Known rows, with every step that occurs:
vitog dati zagokil famab varevot: [ 22  -1   4 -21  15  -5  19 -10 -22 -25  24 -23   0 -15  14  -1  12 -20
  11  27 -21  -3 -20  18 -19 -17   7  37 -24 -24  25   2  20 -10 -32  63
  19  -5  30   1  13  22 -18   0   7 -20 -60 -42]
dati vitog: [ 18  -9  -4   1  10   2  10  14 -10  -1  12  -5  -7  -4   9  -7  17  -5
  16  11 -23 -12 -14  -1 -17   5  -8  10   6 -10   8  -2   2   5 -32  30
  12  -1  21  13  14   4 -19   5  10  -6 -14 -21]
suse buke: [ 15  -3  -4  24  -5   3  -1   6   9   2  15  17 -26  -6   3  -9 -13  10
   1   8   8  -2 -11 -27   1   5   7   1  20  -4  14 -21   5   0  -7  24
   0   1  27   0  16  -3  -1  11  12  16 -12  -7]
dati vitog varevot famab: [ 10 -11   8  -2   1  19  12  37 -19 -13  15 -20   9   6   5  11  43 -21
  19  21 -36 -28 -19  11 -13 -12   7   4 -31 -16  13   2  14  14 -29  68
  27   4  24  19  18  32 -32   4   5 -14 -78 -48]
vibifol zagokil: [ -1  -1 -28   2  11   4 -10 -16   0  -4  16   2 -26 -23  -1 -18 -23  11
   9 -13  -2 -15  -3   0 -19   9   7   8  17  -2  22 -10   1   1 -19  27
   4  12  -4 -12   9  -9   2  16   1 -14 -10 -28]
vitog dati: [  8  -6   3   2   8   5   5  -8  -4 -22  16  -7 -10   1  23  18   3  -5
   2  16 -14   6  -9   8 -14  -3   6  20  12 -17  19  -4  -7   6 -20  31
  11   2  17   5  15   2 -19  10   3  -7 -15 -19]
famab varevot vitog dati: [  3 -20  11  -5  -4  11  -2  -1 -20 -34   8 -18   5  12  21  36  14 -14
  13  26 -27  -5 -22  20 -14 -18  17  22 -29 -22  19   7   9  10 -20  72
  37  -8  14   9  16  40 -32   0   6 -21 -49 -50]
buke suse zagokil famab varevot vitog: [ 19 -12   1  -3  12   3  -2  12  -7 -20   9  -2 -15 -13  -5   0  22   1
  13  12  -3   2 -16   0 -14   5   3   3 -31 -23  21  -8  24   1 -15  74
  31 -14  24  -7  19  28 -17   0  15 -16 -63 -47]
vibifol zagokil dati: [ -2  -8 -33  -1  25  -2   2 -20  14 -17  19 -16 -27 -14   5 -38 -10   0
  10 -26  -2   2  -4   2 -30   2 -10  14  13 -15  29  -3  -6  -1 -41  35
   5   3 -14   0   7 -15   7  21   2 -17 -21 -31]
famab varevot vitog dati zagokil: [  4  -9   4 -16   2   5   6 -36 -13 -32  10 -24   3 -15  33  29 -11 -22
   8  16 -27  19 -18  21 -23 -26  18  48 -32 -25  25   9   8   5 -52  70
  35 -11  20   3  19  40 -31  -5   8 -20 -49 -47]
varevot famab zagokil: [ 10  -2   1   6   0  19 -13   7 -25 -23  13  -3 -14  14  16  21  -6 -19
   1  14 -10   5 -10  13 -12  15   3  22  -6 -15  21  -5   1   3 -32  52
   7   9  22   7  10  23 -13   0  -2 -18 -44 -40]
varevot vitog dati: [  4 -11   9  -1   0  10   2  -1  -9 -32   3 -15  -5   7  27  32  11 -11
   8  22 -21   4 -11  16 -12 -11   9  21 -14 -21  18   4 -10  19 -24  57
  30  -6  14  11  17  19 -28   8   7 -14 -31 -35]
vibifol zagokil famab vitog dati: [ 14  -8 -10 -13  15  -2   0   1 -19 -42   7 -22  -8  -9  19   9  13  -4
  15  11 -23 -19 -22  13 -22  -5  14  27 -12 -19  26   1 -10  -2 -27  65
  33  -1  11  -1  11   3 -19  16   0 -26 -51 -48]
varevot vitog: [  3 -10   3   3   1  13  -3  10 -12 -10   7  -2 -11   3   7  11   3  -9
  13  19 -11  -4 -10  12  -8  -5  -1   6 -13 -15  13  -2  -1  10 -17  49
  20  -5  15   8  12  20 -17   6  12 -12 -21 -35]
vibifol zagokil dati vitog varevot: [  6 -15 -23 -10  17  -5  14   4   6 -13  18 -32  -7  -9   6 -33  32 -11
  20 -17 -31 -24 -18   3 -35  -4  -1  10 -18 -17  22   6   8   8 -57  62
  26   0  -2  14  14  12 -14   9   6 -15 -53 -47]
varevot vitog dati zagokil: [  3  -2   1 -13   5   4  10 -36  -4 -29   6 -21  -6 -20  37  24 -13 -18
   4  13 -21  27  -7  17 -22 -21  11  49 -19 -24  23   5  -8  13 -56  56
  29  -7  20   4  19  22 -26   2  10 -13 -32 -33]
vitog dati zagokil: [  9   3  -3 -10  11   1  13 -44   2 -20  15 -14 -10 -25  34  11 -21 -12
   0   6 -15  28  -4   9 -23 -13   8  49   5 -20  25   0  -4   1 -52  33
  12  -1  21  -2  18   7 -18   5   7  -7 -18 -20]
vitog varevot: [  7  -6   3  -2   1   8   7   6  -7   3  26  -5  -8   1  -3  -5  14 -10
  11  16 -15 -17  -9   9 -12  -3   5  -2  -7 -11  13  -5  17  -1 -16  42
   9   4  20   3  15  18 -15   2   8  -6 -30 -33]
famab varevot vitog: [  3 -17   7  -1  -2  14  -9   9 -24 -13  13  -6   1   8   1  17   6 -14
  19  24 -17 -14 -22  18 -11 -14   8   5 -30 -16  14   2  19   2 -13  65
  27 -10  14   4  12  40 -20  -3  11 -21 -42 -52]
suse zagokil famab varevot vitog: [ 15  -8   5 -13  13   6   2  13 -19 -19  11  -9  -8 -13  -7   1  22  -8
  20  21 -15  -9 -15  20 -17   0   1   5 -37 -29  19  -2  19   6 -17  71
  30 -11  20  -2  12  33 -19  -2  14 -27 -58 -55]
varevot famab: [  4  -2   5   9   4  22   0  19 -15 -13  15  -3  -8   3   4  13   7 -12
   9  19 -12  -7  -7  12  -6  -7   0   5  -2 -15  17  -6   1   7 -10  40
   8   7  19   6  11  13 -16  13   3 -13 -46 -31]
buke suse zagokil: [ 14  -5 -13  13  16   4  -5 -28  26  -1  14  19 -37 -34   2  -9 -17  26
  -3 -17  18  36   2 -24 -19  24   0   5  27 -14  22 -23   7  -3 -26  16
   1   0  17 -25  25  -8  -5   4  12   3  -6  -8]
varevot vitog dati zagokil famab papadon: [ 29   6  15 -22  10  18  37  -6 -27 -42  10 -27   1 -12  26  14   8 -26
   6  22 -30   3   4  22 -22 -23   7  39 -19 -31  26   2   9   3 -20  61
  30  -8  27   8  11   7 -20   6   4 -21 -79 -57]
varevot vitog dati zagokil famab: [ 21   6   5 -21  15  -4  24  -3 -14 -34   9 -27  -8 -18  25   7  17 -24
  10  25 -20   9  -7  18 -18 -15  -1  41 -30 -30  22   3  -5  11 -43  66
  28  -9  30  13  14  12 -20   9  13 -14 -54 -36]
varevot vitog dati zagokil vibifol: [-21  17 -11 -18  15  -1  10 -60  -3 -15  10 -14  -8 -57   8  11 -43  -2
   4  11 -17  29  -3  16 -20 -25  14  46 -20 -25  28   2   8   4 -56  60
  32  -7  14  -1  19  11 -23  10  20  -9 -38 -31]

Rows:
[ 15 -10   6  -3  -4  18  -1  23 -28 -24  11 -20   0  16  17  18  27 -26
  11  15 -33 -15 -19  13 -18  11  10  21 -32 -16  18   4  12   9 -49  77
  24   6  27  18  17  43 -28  -5   0 -19 -73 -56] => dati vitog varevot famab zagokil
[ 17  -4   6 -18   7   2  10   6 -28 -19  15 -19   0 -12   4   2  13 -25
  19  28 -20 -11 -19  23 -15 -19   1  24 -46 -24  20   4  20  -2 -30  80
  30 -13  27   7  10  38 -18  -3  15 -24 -63 -56] => dati zagokil famab varevot vitog
[ 23   0   0 -18  16  -4  10  -4 -23 -17  15 -13  -7 -19  12  -5   2 -18
  15  21 -16  -2 -20  14 -20 -12  -2  31 -20 -22  21   0   2 -17 -41  56
  19 -11  31  -1   9  12 -14   4  11 -22 -40 -41] => dati zagokil famab vitog
[  9  -8  -9 -13   7   4  -4  22 -27 -21   9 -17  -8  -6  -7  -5  17 -10
  24  16 -18 -35 -21  18 -15  -6  10   4 -39 -16  21   2  17   3 -10  82
  31  -5   7   3   8  28 -11   7   8 -29 -65 -63] => vibifol zagokil famab varevot vitog
[-12  18 -17  -5  13   0  -9 -35 -16   2  21   9 -23 -31 -11  -9 -48   5
   0   9   0  11  -3   6 -14  17   2  20   6 -11  22  -9  18 -12 -37  39
   7   5  17  -6  11   2  -6   6  13  -8 -14 -26] => famab zagokil vibifol
[ 17   8 -21  -8  21  -4   6  16 -11  -9  19  -6 -26 -22  -7 -32   9   2
  14   4  -3 -28  -4   3 -15  12  -4   4   3 -10  22 -10   1  -1  -9  41
   5   8   9  -3   6 -17   4  20   5 -15 -33 -32] => vibifol zagokil famab
[ 10  -9 -13   0  19   0   1 -14  -2 -25  20 -15 -22  13  19 -18  -6 -19
  -1  -8  -4  22  -9   6 -26  17 -17  24   8 -21  26   0  -5  -7 -55  41
   1  -3   8  10   7   6  -3   5   3 -16 -17 -31] => famab zagokil dati
[ 10 -18  -4   1  16  11  15  11  16 -25  10 -23  -9 -10  10  -8  43  -7
  11 -14 -20  12 -12 -10 -27  -4  -1  11 -26 -28  26  -2  12  14 -55  72
  30  -5  15   8  26  24 -26   6   9 -12 -88 -42] => buke suse zagokil dati vitog varevot famab
[ 15 -11   2  -7   4   5  15  20  -9   1  20 -14   0   0   4  -8  34 -12
  18  16 -32 -28 -19   4 -18  -2   3   4 -16 -12   8   0  15   6 -34  50
  21   1  23  15  19  24 -26  -2  10  -7 -39 -39] => dati vitog varevot
[ 15 -14  15 -12   5   4   8  21 -28 -39  11 -24   5  12  15  25  34 -20
  17  35 -28 -16 -25  23 -12 -15  10  20 -39 -27  20   7   9  10 -14  82
  38 -11  23  14  14  33 -29   5   9 -23 -67 -53] => zagokil famab varevot vitog dati
[  2  -6  10   2  -1  23   4  25 -15 -12  21 -11   0   7   1  13  24 -19
  11  22 -21 -19 -11  16  -8 -13  10   0 -24 -16  17  -3  13   9 -12  60
  16   8  20  10  16  30 -22   7   3 -14 -70 -46] => vitog varevot famab
[ 13 -14 -16  -5  33  -4  18 -14  17 -15  13 -19 -17 -21  13 -27  18   0
  12 -20 -17  23 -10  -1 -39  11 -21  19   5 -29  22  -1  -5  10 -66  31
  15  -9   8   6  15  -2 -16   5  11 -14 -21 -23] => suse zagokil dati vitog
[  8 -17   4  -4  11  14  19  31  -8 -24  16 -33   8  11  10  -4  51 -28
  19   8 -36 -18 -19  14 -22 -18  -3   9 -34 -25  20   7   7  14 -47  74
  28  -2  16  27  16  29 -27   9   5 -18 -85 -50] => zagokil dati vitog varevot famab
[-16  22 -15 -17  19  -4  14 -67   1  -6  19  -7 -12 -61   6  -1 -51   4
   0   7 -10  30   2   9 -21 -19  11  45   1 -20  28  -4  11  -5 -53  39
  18   0  17  -8  18  -4 -17  13  16  -4 -25 -18] => vitog dati zagokil vibifol
[  7 -11  -2  -3  11  13   2   5 -10 -35  20 -27 -10  21  17  -3  19 -32
   4   1 -18   7 -13  15 -25   3  -5  22 -25 -25  30   4   4   3 -55  74
  16  -1  12  17  10  31 -13   4   0 -23 -71 -52] => vitog varevot famab zagokil dati
[  3  -7   4 -10   5  12   4 -31 -14 -41   6 -24   4 -15  39  38 -12 -21
   6  12 -28  22 -18  21 -23 -30  19  54 -24 -24  29   7  -9   0 -59  66
  33  -4  23  -1  19  29 -33   2   1 -22 -60 -43] => varevot famab vitog dati zagokil
[ 12 -17  -8 -10  23   0  22  -7  14 -12  19 -27  -8 -17   8 -27  34  -9
  16 -12 -27   5 -12   5 -38   5  -9  11 -17 -29  21   2  10  11 -62  53
  23  -6  11   8  20  17 -23   0  10 -15 -45 -38] => suse zagokil dati vitog varevot
[ 20  -8   9 -13   7   2   8  29 -25 -14  22 -15   1   5  -3  -3  36 -19
  20  30 -24 -34 -25  16 -12  -9   4   0 -32 -19  16   0  15 -12 -18  71
  28  -6  29   6  11  26 -21   2   9 -20 -60 -55] => zagokil famab vitog varevot
[ 19  -9  10 -10  13   0   9  13 -23 -39  11 -19  -2   5  22  19  26 -12
  13  29 -24 -10 -24  14 -14  -9   3  23 -15 -24  20   1  -8  -4 -23  60
  29  -8  26   7  12  10 -25  12   4 -21 -45 -40] => zagokil famab vitog dati
[ 16 -16  -6  -2  17   6   8  14 -13 -35  10 -29  -6  17  26  -5  26 -26
  11  -2 -29   4 -20   7 -30   9 -14  30 -15 -24  22   6  -7   9 -70  64
  19  -4  16  26  11  19 -20   5   3 -21 -57 -41] => varevot famab zagokil dati vitog
[ 29   4  -8   2  26  -4  10   5  12  -8  16   9 -36 -31  -6 -25  14  16
   3   0  14  17   2 -18 -15  24 -11   3  12 -20  21 -22   7  -4 -15  30
   5  -2  28 -15  18 -15  -2  10  14   0 -29 -15] => buke suse zagokil famab
[ -9  12  -5 -10   8  10   1  -6 -26  -9  15 -12  -3 -24  -9   5  -6  -9
  10  16 -29 -10 -14  11 -18   3  13  21 -33 -17  21   2  25   2 -52  77
  30   6  22  12  17  29 -26   3  12 -16 -75 -52] => dati vitog varevot famab zagokil vibifol
[  3 -14   7   3   1  20 -12  15 -25 -25   7  -5   3   9  10  27   5 -14
  16  20 -19 -12 -24  18 -11 -17   9  10 -18 -15  18  -1  -3  -5 -21  60
  25  -2  18   2  12  27 -23   7   1 -26 -53 -46] => varevot famab vitog
[ 20  -3   6 -23   9  -2  14   3 -21 -15  22 -21   0 -14   6  -6  21 -24
  17  23 -26 -17 -23  17 -20 -17   7  22 -38 -22  21   3  16 -15 -41  74
  28  -8  32   2  14  29 -21  -3  11 -20 -64 -55] => dati zagokil famab vitog varevot
[  6 -15   7  -6  -1   9  -4   5 -17  -9  20  -8   1   5   3   9  13 -12
  16  19 -23 -21 -25  12 -15 -11  14   4 -21 -13  16   0  13 -12 -24  60
  26  -3  20   0  15  33 -23  -3   7 -17 -40 -50] => famab vitog varevot
[-22  13  -7 -18  13   7   5 -55 -14 -26  10 -16   3 -52  11  23 -41  -5
   5  14 -24  24 -14  19 -21 -34  21  50 -25 -26  32   4   7  -6 -59  70
  36  -3  18  -4  19  17 -28  12  12 -19 -65 -41] => varevot famab vitog dati zagokil vibifol
